Known rows, with every step that occurs
nage giparuk: [-11  -2   5 -14   4  17  -1   2  11  -7   1   3 -27  -7  16  -8  -8 -12
 -13 -23  15  -4]
salipi nage giparuk reto: [ -8  -8  22 -16   4  13  -7 -15  22  -8   5   7 -26  -5  32 -21 -12  -8
 -21 -25  11  -3]
nage giparuk lavo salipi reto: [-10  -9  -7 -12  15  23   1  -3  12 -20   4  -6 -29  -7  26 -12 -18 -11
 -34 -16  -1  -5]
nage salipi reto giparuk: [-13  -4   0 -16  -4  18  -4   0  24 -10  -1  -3  -2  -8   3  -5 -10 -17
 -31 -20  11  -2]
lavo salipi: [ -2   3  -3  -9  15  16  -7   6  13 -18  -1  -2 -15 -15   8 -13 -16 -19
 -23 -16   4   2]
nage salipi: [ -1   2  -7  -9  10  18  -9   2  16 -12  -3   1  -2 -13  16  -8 -11 -14
 -21 -19  12  -1]
giparuk lavo salipi reto surig: [  2  -6  -3  -8  35  16  -9 -12  17 -16  -5  -6  -3  -6  19 -16 -18 -14
 -41  -9  -8   4]
reto giparuk nage salipi: [ -5   0  -8 -22   7  14  -3  -2  16 -20  -3 -13  -8  -9  17   0 -16 -20
 -19 -21  12   6]
salipi reto giparuk: [-14  -8  17 -18  -4  12   0   0  24  -4  -3  -4  -4  -4   0  -9  -6 -15
 -15 -13  12   0]
lavo surig: [ 11  -6  11 -10   9   9  -8  15  22 -14  -4   1  -1  -7  14 -12 -10 -10
 -24 -17   5   9]
lavo salipi reto giparuk nage: [ -8  -4   1 -19  11  14   0   3  21 -20   2 -11 -20  -9   8 -10 -19 -24
 -34 -14  -1   2]
nage salipi lavo giparuk reto: [ -6  -4 -14 -10  12  18 -12 -19  18   0   1   7 -13 -12  22  -2 -11 -14
 -21 -18   4  -9]
nage giparuk reto: [ -4  -4   8 -14   2  14  -3   2  16  -4   5   4 -39  -6  22 -15 -11 -19
 -28 -26  10  -4]
nage salipi reto: [ -4  -4   1 -11   7  20  -7  -2  23  -8  -1   2  -2  -7  13 -13 -11 -12
 -33 -16   6  -5]
nage giparuk lavo salipi: [ -7  -4 -13 -12  18  22  -2  -1   6 -23   2  -7 -29 -10  28  -9 -19 -12
 -27 -20   4  -1]
reto salipi lavo surig: [ -1 -13 -10 -20  -3   7 -10 -17  31  -1  -9  -1   7  -8  12  -6  -4  -4
 -19 -21   3  10]
giparuk lavo surig: [ 15  -9   1 -10  19  12  -8   2  16 -20  -8 -10   5  -5  31 -15 -14  -3
 -23 -11   2  12]
reto surig: [  0   3  10 -10  26  10 -13  -6  17  -1  -8   5   0  -5   7  -9  -7 -17
 -21 -16   8   6]
salipi nage giparuk reto surig: [ -7  -6  23 -15  15  11 -12 -21  23  -5   2  11 -24  -2  27 -18 -12 -13
 -32 -29   7   1]
salipi lavo: [ -5  -8   9 -18   9  12 -10 -20  15  -3  -9   2  15  -8  14  -9   1  -7
   1 -11  13  -2]
salipi reto surig: [ -3  -4  20 -12  22  12  -9  -9  24   2  -7   7  -1   0   5 -14  -6 -15
 -32 -11   2   0]
reto giparuk lavo salipi: [ -8  -3 -13 -16   7  14  -3  -1  12 -24  -5 -17  -7 -12  13  -5 -17 -17
 -18 -15   8   8]
lavo giparuk: [ -8   2   0  -6  17  16  -3  -2  10   0  -1   6 -22 -10  17  -2 -14 -10
  -1 -12   9  -2]

Rows
[ -8  -6  -6 -26   6  13  -6 -16  16 -17  -6 -11   4  -9  18   2  -9 -17
 -14 -17  13   2]  reto giparuk nage salipi lavo
[  0   3   4  -5  28  10 -11 -10  19   7   1  11 -34  -6  17  -6 -16 -21
 -26 -18   0   0]  lavo giparuk reto surig
[-14  -7  21 -16   7  17  -6 -14  17 -12   1   6 -14  -6  27 -14 -10  -2
  -9 -22  15  -1]  salipi nage giparuk
[ -6  -5  -7 -16   8  18 -13 -17  15  -9  -6   2  14 -12  16  -5  -5 -10
 -15 -16  12  -4]  nage salipi lavo
[ -6  -6  -4 -15  13  19  -1  -6   7 -14  -2  -7 -20  -4  32 -10 -12  -5
 -12 -17  11  -1]  nage giparuk lavo
[  2  -3  -5 -16  -2   5  -9 -12  27   3  -2  -2 -25  -7  18 -18 -13 -17
 -27 -27   2   6]  giparuk reto salipi
[ -5  -1 -13 -10   8   9  -5 -11  22  10   3   5 -43  -9  20  -7 -19 -15
 -17 -23   0   1]  lavo giparuk reto salipi
[-15  -2   6 -13  11  20  -6  -7  16 -22   5   3 -25 -14  19 -13 -18 -11
 -27 -23   7  -2]  lavo salipi nage giparuk
[ -2  -7   8 -17   0   5 -12 -25  32   0  -1   1 -18  -7  25 -23 -15  -9
 -24 -27   4   6]  giparuk reto salipi nage
[  7 -15  -4 -20  -2   2 -13 -16  35   1  -4   0  -8  -7  17 -16  -8 -13
 -34 -25  -2   8]  giparuk reto salipi lavo surig
[  7   0  15 -11  21   6 -14  -8  22   1  -4   5 -16  -4  14 -18 -10 -25
 -35 -21   2   3]  giparuk reto surig
[  5  -5   2 -16  21  17  -5  -6  21 -16  -1  -6  -9  -4  29 -14 -18 -14
 -33 -13   1  -2]  giparuk nage salipi reto
[ -1   0   3  -6  17  12  -6  -2  15   3   3   7 -36  -8  22  -9 -17 -17
 -15 -16   3  -3]  lavo giparuk reto
[ -6  -8  15 -23   7  11   2  -4  23 -10  -4 -10  -9  -1  13 -10 -12 -17
 -20 -12   8   2]  salipi reto giparuk nage
[ -1   3 -13  -9  29  19  -5  -4  10 -11   2  -1 -29  -9  34   1 -23 -13
 -16 -15   2  -2]  lavo giparuk nage salipi
[ -8  -4  -3 -11   8  10  -8 -25  26   6   3   7 -37  -8  29 -11 -20  -8
 -16 -24   1   2]  lavo giparuk reto salipi nage
[ -9 -11   8 -19   4  14   0 -10  20 -11  -7 -12   2  -2  15 -11  -9  -9
 -15  -9   9   3]  salipi reto giparuk lavo
[ -8  -6  -8 -18  -6  10  -3  -7  22   3   5   2 -46  -7  19 -13 -12 -17
 -31 -33   6   0]  nage giparuk reto salipi
[-19  -8   0 -20  -5  13  -6 -24  25  -4  -1   2 -22  -7  23 -11 -12   0
 -13 -30  10   4]  reto salipi nage giparuk
[-11  -5   0 -12  16  16  -8 -22  12   3  -5   8  -3 -10  19   1  -4  -6
   6  -8  10  -6]  salipi lavo giparuk
[-10  -6   3 -17   2   9 -10 -26  27  -3  -6   0  -1  -8  21 -16 -12   1
  -9 -23   9   8]  reto salipi nage
[-10 -10  11 -16  14  18  -5 -23  13 -18  -2  -2  -8  -4  41 -16 -14   3
 -10 -18  12   0]  salipi nage giparuk lavo
